Known rows, with every way that one mark hangs from another:
Z807{Z511{Z86 Z732 Z963{Z881}}}: [ 1.97 -0.08 -1.34 -0.01  0.92 -0.48  0.18  1.21  0.62  0.12 -0.79 -0.02
  0.89  0.39  0.90 -2.72 -0.31 -0.13  1.24  0.04 -0.36 -2.82  1.72  0.58
 -0.06 -0.44 -0.47  0.25 -0.63]
Z963{Z881{Z654}}: [ 0.17 -0.76  1.26  1.50 -0.88  0.83 -1.42 -2.14 -0.59 -2.07  0.43 -0.16
  0.37 -1.70  0.86  0.07 -0.30  0.12  1.11 -0.93  0.24  0.14  0.10 -0.31
 -1.44 -1.06  0.15 -0.36  0.67]
Z963{Z511{Z86 Z732 Z807} Z881{Z654}}: [-0.34  0.20 -3.15  1.80  0.49 -0.62 -0.20  0.98  0.34 -1.14  2.36  1.03
  2.25 -1.20 -1.48  0.99 -0.55 -2.12  0.74 -0.02  0.40  0.93 -1.39 -1.70
  0.26 -0.29 -0.91 -0.02  0.21]
Z654{Z511{Z732 Z963{Z881}}}: [ 1.69 -0.11 -0.45 -0.56 -0.55  0.32  0.75 -2.68 -0.21  0.21 -1.34 -0.53
 -0.33 -0.18  1.21  0.55  0.65 -0.74  1.14  1.43  0.00 -1.41  0.78  1.62
  0.03  0.04  1.58 -0.48  0.20]
Z511{Z86 Z732 Z963{Z881}}: [ 0.97  0.01 -1.39  0.50  0.38 -0.45  0.65 -1.72  1.49  1.00 -0.40  0.12
  0.77 -0.80 -0.40 -1.66  0.52  0.32  2.07 -0.39 -0.24 -1.12  1.61 -0.29
 -0.32 -0.01  0.48  0.17 -0.25]
Z654{Z511{Z86 Z732 Z807}}: [-0.63  0.56 -0.90 -0.64  0.51 -0.30  1.42  3.22  0.16 -0.42 -0.06  0.65
 -0.51  1.32 -1.02  2.52  1.18 -0.32  0.33  0.32 -0.12  1.60 -0.30 -0.39
  0.65 -0.62  0.34 -0.68 -0.42]
Z732{Z511{Z86 Z807 Z963{Z881}}}: [-1.25  0.21 -1.56  0.33 -0.33 -0.03  0.10  0.71  0.36  2.85  2.49 -0.81
 -0.18  0.27 -0.05 -2.30  1.01 -2.08 -1.49  0.28 -0.40  1.79  0.67  1.37
  0.57 -1.83 -0.56  0.32 -0.25]
Z511{Z86 Z732 Z807 Z963{Z881{Z654}}}: [ 0.06  0.00 -1.08  2.05  0.93 -0.98  0.47 -0.57  1.59  0.84  2.79  0.21
  1.59 -1.07 -2.03  0.06  0.02 -0.19  2.67 -1.62  0.12  0.40 -0.91 -0.71
  0.64  0.58  0.23  0.61 -0.58]
Z881{Z654{Z511{Z86 Z732}}}: [-0.30 -0.06  0.36  0.18 -0.34  0.52  0.43  2.03  0.13 -2.99 -0.29  0.75
  0.16 -0.12 -1.22  1.00 -0.05  0.98 -1.82 -0.94  0.17 -0.14 -1.28 -0.18
 -0.32  1.06 -0.19 -0.24  0.12]
Z807{Z511}: [ 1.03 -0.20  1.93 -1.53  0.13  0.44 -1.09  2.34 -1.37 -0.99 -2.62  0.01
 -1.32  1.37  2.82 -0.72 -0.62  0.56 -0.76  0.65 -0.25 -1.78  1.11  0.47
 -0.61 -1.05 -0.56 -0.39  0.14]
Z732{Z511{Z86 Z807 Z963{Z881{Z654}}}}: [-1.32 -0.10 -0.89  1.20 -0.34  0.06 -0.25  0.56  0.40  1.40  3.57 -0.64
  0.25 -0.34 -0.77 -2.46  0.33 -1.57 -1.85 -0.64 -0.17  1.70 -0.47  1.24
  0.56 -1.03 -0.99  0.67 -0.09]
Z881{Z654}: [-0.41 -0.54  3.18 -0.01 -0.56  0.80 -1.29 -0.63 -0.67 -2.03 -0.80  0.21
 -0.75 -0.56  0.67  0.62 -0.63  1.60 -0.64 -1.03  0.33 -0.20 -0.94 -0.52
 -1.20  0.64 -0.45 -0.03  0.72]
Z511{Z732}: [ 0.62 -0.27  1.04 -1.29  0.41  0.26 -0.06 -0.25 -0.26 -0.53 -2.72  1.71
 -0.43  0.26  1.31  0.63  0.04  1.65  1.20  0.14  0.00 -1.50  0.80 -0.15
 -0.70  1.03  0.46 -0.41  0.24]
Z732{Z511{Z807 Z963{Z881{Z654}}}}: [-0.67 -0.45  0.44  0.60 -0.56  0.31 -0.89 -0.95 -0.62  1.52  2.75 -0.66
 -0.13 -0.62  0.73 -1.67 -0.08 -1.51 -1.03  0.07  0.00  0.86 -0.81  2.02
  0.29 -0.42 -0.31  0.60  0.25]
Z807{Z511{Z86 Z963{Z881{Z654}}}}: [ 1.01 -0.26  0.10  1.10 -0.01  0.03 -0.91  0.73  0.23 -1.09  0.61 -1.32
  0.61 -0.27  0.50 -2.77 -0.84 -0.20 -0.85 -0.65 -0.19 -1.71  0.48  0.20
 -0.18 -0.68 -0.93  0.49 -0.33]
Z963{Z511 Z881}: [ 0.49  0.04 -1.47 -0.23 -1.02  0.62 -1.14 -2.37 -1.11 -0.08 -1.14 -0.56
  0.05 -0.67  2.11  0.30 -0.08 -2.46  0.08  2.12  0.17 -0.18  1.16 -0.44
 -0.77 -1.60 -0.27 -0.85  0.97]
Z86{Z511{Z732 Z807 Z963{Z881{Z654}}}}: [-0.67 -0.38  0.10  1.59  0.44 -0.30 -0.43 -4.07  0.28  0.43  1.88  0.57
  1.50 -0.60 -1.42 -0.02 -0.91  0.70 -0.30 -1.70 -0.09  0.97 -1.16  0.28
 -0.92  1.51 -0.65  0.99  0.29]
Z665{Z807}: [-0.74 -0.11  3.04 -1.52 -0.67  0.40 -0.74  2.24 -1.64 -0.25 -1.52 -0.19
 -1.50 -0.28  0.95  0.49 -0.61  1.93  0.73  0.52  0.58 -0.60  0.47 -0.53
  0.17 -0.08  1.39 -0.29 -0.18]
Z86{Z511{Z732}}: [-0.74 -0.18  0.98 -0.75  0.24  0.50 -0.40 -1.72 -0.50 -0.69 -2.10  1.86
 -0.03  0.54  0.19 -1.02 -0.46  2.37 -2.66 -0.94 -0.35  0.33  0.55  0.06
 -1.95  1.34 -0.90  0.15  0.62]
Z511{Z86}: [-0.85  0.19  0.85 -0.52 -0.25  0.45 -0.08  1.58  0.14 -0.29 -1.28  0.13
 -1.04  0.43  0.01  0.42  0.86  0.90 -0.85 -0.63 -0.30  1.13  1.09 -1.25
 -0.67 -0.99 -0.49 -0.49  0.10]

Rows:
[ 0.28 -0.35 -0.14  0.42 -0.02  0.26 -0.33 -5.29  0.34  0.73 -0.95  0.56
  0.75 -0.49  0.37 -2.08 -0.40  1.23 -1.07 -0.64 -0.40 -0.32  1.07  0.61
 -1.69  1.17 -0.14  0.46  0.39] | Z86{Z511{Z732 Z963{Z881}}}
[-0.86  0.09  0.15  0.57  0.15 -0.09  0.80  3.10  0.10 -2.22  1.08  0.76
  0.16  0.06 -1.87  2.72  0.02  0.37 -0.68 -1.07  0.22  1.34 -2.14 -0.42
  0.52  0.65 -0.13 -0.19 -0.23] | Z881{Z654{Z511{Z86 Z732 Z807}}}
[ 0.27 -0.31  2.87 -0.37 -1.33  0.92 -0.27 -2.12 -0.49 -1.46 -0.67 -1.35
 -1.42 -0.20  0.31  0.89 -0.21  0.60 -2.14  0.25  0.19 -0.66 -1.44  0.95
  0.01  1.39  0.22 -0.08  0.61] | Z881{Z654{Z511{Z963}}}
[-0.36  0.07  0.67  0.42  0.20 -0.34  1.00  1.12  0.78 -0.79  1.40 -0.04
 -0.09  0.20 -1.97  1.76  0.03  0.27 -0.90 -0.61  0.22  0.53 -2.39 -0.11
  1.07  1.65  0.09  0.31 -0.22] | Z881{Z654{Z511{Z86 Z732 Z807 Z963}}}
[ 1.07  0.11 -0.29 -0.93  1.18 -0.26  0.05  4.57  0.10 -1.48 -2.34  1.25
  0.26  1.33  0.75 -1.79 -0.42  1.08 -0.21 -0.17 -0.37 -2.04  1.14 -0.04
 -0.44 -0.21 -0.97 -0.06 -0.52] | Z807{Z511{Z86 Z732}}
[ 0.88 -0.47  0.53  1.25  0.58 -0.68 -0.03 -2.85  0.55  0.72  1.67  0.37
  1.15 -1.05 -0.36  0.84 -0.43  0.11  3.50 -0.49  0.34 -0.46 -1.24  0.16
  0.38  1.01  0.91  0.58 -0.13] | Z511{Z732 Z807 Z963{Z881{Z654}}}
[ 0.19  0.46 -2.16  0.32  0.22 -0.60  1.56  0.17  0.89  1.09  1.19 -0.63
  0.32  0.27 -0.91  1.65  1.30 -1.55  1.82  0.35 -0.06  0.89  0.20  0.32
  0.97 -0.95  1.08 -0.35 -0.59] | Z654{Z511{Z86 Z732 Z807 Z963{Z881}}}
[-0.74  0.71 -2.37 -0.98  0.83 -0.77  0.53  2.58  0.29  0.70 -0.29  1.18
  0.25  0.78 -0.80  1.35  0.13 -0.91 -0.42  1.39  0.06  0.85 -0.68 -1.75
  0.79  0.38 -0.98 -0.31  0.05] | Z963{Z511{Z86 Z732 Z807}}
[ 0.26  0.20 -1.84  0.88  0.91 -1.06  1.05 -0.70  1.60  2.19  1.67  0.23
  0.97 -0.19 -1.10  0.55  0.72 -0.43  3.43 -0.49 -0.06  0.64  0.49 -0.56
  0.70 -0.52  0.55  0.25 -0.56] | Z511{Z86 Z732 Z807 Z963{Z881}}
[-0.51 -0.08 -1.53  1.87 -0.16  0.00  0.28  1.04  0.10 -2.20  2.15  0.28
  1.19 -0.98 -1.51  1.68  0.27 -1.29  1.18 -1.01  0.30  1.55 -0.91 -0.37
 -0.13 -1.18  0.23 -0.31 -0.14] | Z963{Z881{Z654{Z511{Z86 Z732 Z807}}}}
[-0.21  0.40  0.63 -1.19 -0.92  0.52  0.94 -0.08  0.35  0.57 -1.19 -1.68
 -1.74  0.83  0.06  0.47  1.24  0.07 -2.29  0.73 -0.32  0.36  0.43  0.44
  0.41 -0.26  0.39 -0.52  0.03] | Z654{Z511{Z86 Z963}}
[-0.20  0.50 -4.08  0.67  0.57 -0.76  0.22  1.10  0.37  0.49  1.12  0.68
  1.47 -0.38 -0.54  0.93  0.27 -2.82  1.66  1.20  0.08  1.04  0.32 -1.72
  0.32 -1.40 -0.48 -0.41  0.02] | Z963{Z511{Z86 Z732 Z807} Z881}
[ 0.32 -0.55  0.52  1.13 -1.53  1.08 -0.77 -1.64 -1.17 -2.85  0.42 -0.80
  0.00 -1.10  0.81  1.16  0.02 -0.94  0.12 -0.39  0.29  0.43 -0.18  0.53
 -1.12 -1.49  0.48 -0.77  0.68] | Z963{Z881{Z654{Z511}}}
[ 1.59  0.08  0.09 -1.29  1.16 -0.54  0.33  2.48  0.68  0.11 -2.18  0.37
 -0.16  1.29  0.76 -2.64 -0.53  1.15 -0.47  0.23 -0.36 -3.02  1.07  0.25
  0.32  1.08 -0.52  0.49 -0.65] | Z807{Z511{Z86 Z732 Z963}}
[ 0.98  0.03 -0.83 -0.27 -0.06 -0.25  0.99 -1.56 -0.16  1.21  0.31 -0.55
 -0.22  0.33  0.60  2.45  0.79 -1.43  2.59  1.24  0.09  0.01 -0.06  1.29
  0.85 -0.58  1.70 -0.50 -0.09] | Z654{Z511{Z732 Z807 Z963{Z881}}}
[ 1.27  0.06  1.21 -1.87 -0.38  0.30  0.93 -1.67 -0.23  0.24 -2.64 -0.22
 -1.35  0.73  0.95  1.13  0.38  0.53 -0.23  1.44 -0.11 -1.66  0.14  1.41
  0.33  1.51  1.17 -0.41  0.15] | Z654{Z511{Z732 Z963}}
[ 0.90  0.04 -0.20 -0.38  0.58 -0.62  0.03  4.11 -0.33 -0.23 -0.20 -0.50
  0.72 -0.22 -0.05 -3.03 -1.23  0.42  1.55  0.52  0.40 -2.97  1.26  0.18
  0.83  0.03  1.02  0.58 -1.20] | Z665{Z807{Z511{Z86 Z732 Z963{Z881}}}}
[ 0.02  0.24  1.76 -1.40 -0.75  0.11  0.65 -0.83 -0.68  1.70 -0.44 -1.42
 -2.09  1.31  0.92  3.03  1.12 -0.59 -0.21  1.43 -0.03  1.12 -0.68  0.86
  1.24 -0.48  1.17 -0.49  0.00] | Z654{Z511{Z807 Z963}}
[-0.79 -0.01  1.26  0.29 -1.05  0.85 -0.16  1.46 -0.26 -2.94 -0.09 -0.37
 -0.80 -0.05 -0.88  1.28  0.18  0.49 -2.82 -0.70  0.16  1.04 -1.22 -0.31
 -0.44 -0.22 -0.60 -0.49  0.35] | Z881{Z654{Z511{Z86}}}
[ 0.53  0.01  1.35 -1.17  0.97 -0.69  0.59 -1.47  0.39  2.42 -0.54  0.49
 -0.69  0.74  0.53  1.69  0.14  1.01  2.67  0.50  0.08 -0.51 -0.38  0.00
  0.99  1.50  0.73  0.31 -0.22] | Z511{Z732 Z807 Z963}
[-0.38 -0.08 -0.60  0.65  0.52 -0.40  0.00 -4.16  0.14  1.84  0.77  0.58
  0.94 -0.10 -0.44 -0.42 -0.08  0.41  0.37 -0.74 -0.29  1.11  0.19  0.34
 -0.73  0.72 -0.38  0.61  0.15] | Z86{Z511{Z732 Z807 Z963{Z881}}}
[-0.76  0.03  1.13 -0.57  0.67 -0.38  0.17 -2.98  0.12  1.94 -0.40  0.84
 -0.10  0.92 -0.63  0.17 -0.44  1.55 -1.37 -0.69 -0.35  1.02 -0.54  0.10
 -0.29  1.99 -0.57  0.72  0.14] | Z86{Z511{Z732 Z807 Z963}}
[ 2.37 -0.16  1.41 -1.78  0.99 -0.19 -0.24  0.52 -0.27  0.44 -2.94  0.22
 -0.62  1.23  2.20 -1.60 -0.95  1.36  0.53  0.92 -0.20 -3.78  0.75  1.28
  0.20  1.48  0.06  0.35 -0.22] | Z807{Z511{Z732 Z963}}
[ 0.42 -0.35  1.75 -0.24 -0.60  0.71 -0.02  0.50 -0.81 -3.09 -1.20  0.62
 -0.37 -0.14  0.04  1.61 -0.49  1.16 -1.07 -0.14  0.28 -0.92 -1.50  0.65
 -0.62  1.63  0.15 -0.36  0.37] | Z881{Z654{Z511{Z732}}}
[-0.72 -0.02 -0.09  2.16  0.01 -0.48  0.08 -1.05  1.02  1.06  3.20 -1.23
  0.63 -1.01 -1.53  0.35  0.44 -0.65  1.43 -1.54  0.12  1.91 -0.79 -0.75
  0.66 -0.91 -0.27  0.51 -0.23] | Z511{Z86 Z807 Z963{Z881{Z654}}}
[-0.24  0.37 -0.03 -0.52  1.22 -1.13  1.30  0.89  1.40  2.47  0.34  0.51
 -0.11  0.80 -1.38  0.55  0.67  1.01  1.79 -0.49 -0.15  0.33 -0.22 -0.95
  1.33  1.00  0.26  0.43 -0.61] | Z511{Z86 Z732 Z807 Z963}
[-0.58  0.21  1.61 -1.29  0.10 -0.01 -0.54  6.38 -1.42 -1.21 -0.82 -0.25
 -0.82  0.72  0.60 -1.66 -1.16  1.28 -0.71  0.47  0.34 -1.37  1.03 -0.69
  0.58 -0.79  0.27  0.03 -0.99] | Z665{Z807{Z511{Z86}}}
[-2.29  0.26 -0.55 -0.79  0.04  0.23  0.00  4.31 -0.32  1.46  1.26  0.64
 -1.06  1.27 -0.04 -1.02  0.93 -0.89 -2.61 -0.02 -0.36  2.46  0.15  0.57
  0.24 -1.70 -1.26 -0.02 -0.16] | Z732{Z511{Z86 Z807}}
[-0.18  0.38 -2.93  0.40 -0.82  0.28 -0.60 -0.44 -0.21 -0.09 -0.18 -0.70
  0.57 -0.72  0.70 -0.21  0.54 -2.54 -0.71  1.28  0.03  0.59  1.19 -1.43
 -0.52 -2.19 -0.73 -0.76  0.57] | Z963{Z511{Z86} Z881}
[-0.48 -0.25  0.63  0.41 -0.82  0.67 -0.83 -5.68 -0.21  0.97 -0.52 -0.58
 -0.24 -0.39  0.75 -1.94 -0.09  0.63 -1.99 -0.55 -0.48  0.80  1.42  0.47
 -1.56 -0.01 -0.59  0.35  0.79] | Z86{Z511{Z963{Z881}}}
[-0.35 -0.01 -2.13  1.49 -1.01  0.43 -1.13 -0.42  0.02 -1.99  1.09 -0.44
  1.16 -1.61 -0.34 -0.41 -0.29 -1.81 -1.54  0.10  0.23  0.60 -0.33 -1.39
 -0.75 -1.00 -1.32 -0.36  0.69] | Z963{Z511{Z86} Z881{Z654}}
[ 0.01  0.47 -1.87 -1.27  0.27 -0.10  0.35  1.50  0.32 -0.15 -2.10  1.16
  0.14  0.29  0.10 -0.54 -0.13 -0.11 -1.73  1.40  0.02 -0.54  0.12 -1.46
  0.00  0.94 -0.96 -0.41  0.33] | Z963{Z511{Z86 Z732}}
[-0.14  0.23  1.93 -1.56  0.05 -0.27 -0.31  4.76 -0.74  0.20 -0.89 -1.13
 -1.04  0.75  0.43 -2.68 -1.08  1.57 -0.64  0.51  0.26 -2.15  0.65 -0.06
  1.10  0.23  0.49  0.51 -0.92] | Z665{Z807{Z511{Z86 Z963}}}
[-1.33  0.52 -0.01 -0.63 -0.31  0.13  0.86  2.92 -0.39 -0.20  0.38 -0.57
 -1.41  1.37 -0.43  3.10  1.45 -1.03 -0.93  0.34 -0.18  2.87 -0.30 -0.52
  0.65 -2.13  0.18 -0.92 -0.22] | Z654{Z511{Z86 Z807}}
[-1.16 -0.09  0.41  0.93 -0.24  0.15 -0.61 -4.31 -0.25  2.16  1.15 -0.61
 -0.07 -0.02  0.06 -0.03  0.04 -0.25 -0.86 -0.69 -0.36  2.36  0.31  0.20
 -0.78 -0.64 -0.45  0.43  0.35] | Z86{Z511{Z807 Z963{Z881}}}
[-0.48  0.27 -0.99  1.03  0.01 -0.62  0.38 -1.34  1.08  2.54  1.95 -1.30
  0.04 -0.18 -0.65  0.77  1.24 -0.95  2.44 -0.49 -0.20  1.93  0.77 -0.89
  0.80 -1.91  0.36 -0.05 -0.43] | Z511{Z86 Z807 Z963{Z881}}
[ 0.04 -0.59  0.48  1.23 -0.09  0.30 -0.66 -5.53  0.42 -0.58  0.08  0.58
  1.18 -1.11 -0.64 -1.81 -0.98  1.51 -1.79 -1.65 -0.11 -0.37 -0.27  0.42
 -1.80  1.98 -0.58  0.88  0.67] | Z86{Z511{Z732 Z963{Z881{Z654}}}}
[ 0.35 -0.31 -0.74  0.90 -1.21  0.76 -1.57 -2.51 -0.95 -1.79  0.12 -0.45
  0.71 -1.51  1.19 -0.27 -0.83 -1.84 -0.82  0.84  0.49 -0.29 -0.63 -0.67
 -0.79 -0.49 -0.67 -0.42  1.10] | Z963{Z511 Z881{Z654}}
[ 0.87 -0.26 -0.67  1.51  0.31 -0.30  0.15 -1.68  1.62 -0.44  0.69  0.17
  1.41 -1.70 -1.35 -1.36 -0.20  0.66  1.31 -1.45  0.10 -1.13  0.18 -0.20
 -0.47  1.03  0.03  0.53 -0.23] | Z511{Z86 Z732 Z963{Z881{Z654}}}
[ 1.19 -0.09  2.25 -2.30  0.56 -0.45 -0.33  3.29 -1.12 -0.08 -2.10 -0.05
 -0.57  0.57  1.33 -1.98 -1.84  2.19  0.93  1.29  0.42 -3.96  0.36  0.93
  1.05  1.81  1.28  0.60 -0.88] | Z665{Z807{Z511{Z732 Z963}}}
[-0.05  0.20  0.36 -1.41  0.18  0.06  0.87  1.74 -0.87 -0.15 -0.93  0.69
 -1.00  1.30  0.57  3.32  0.67 -0.46  1.06  1.03  0.09  0.75 -0.61  0.47
  0.58 -0.24  0.96 -0.78 -0.02] | Z654{Z511{Z732 Z807}}
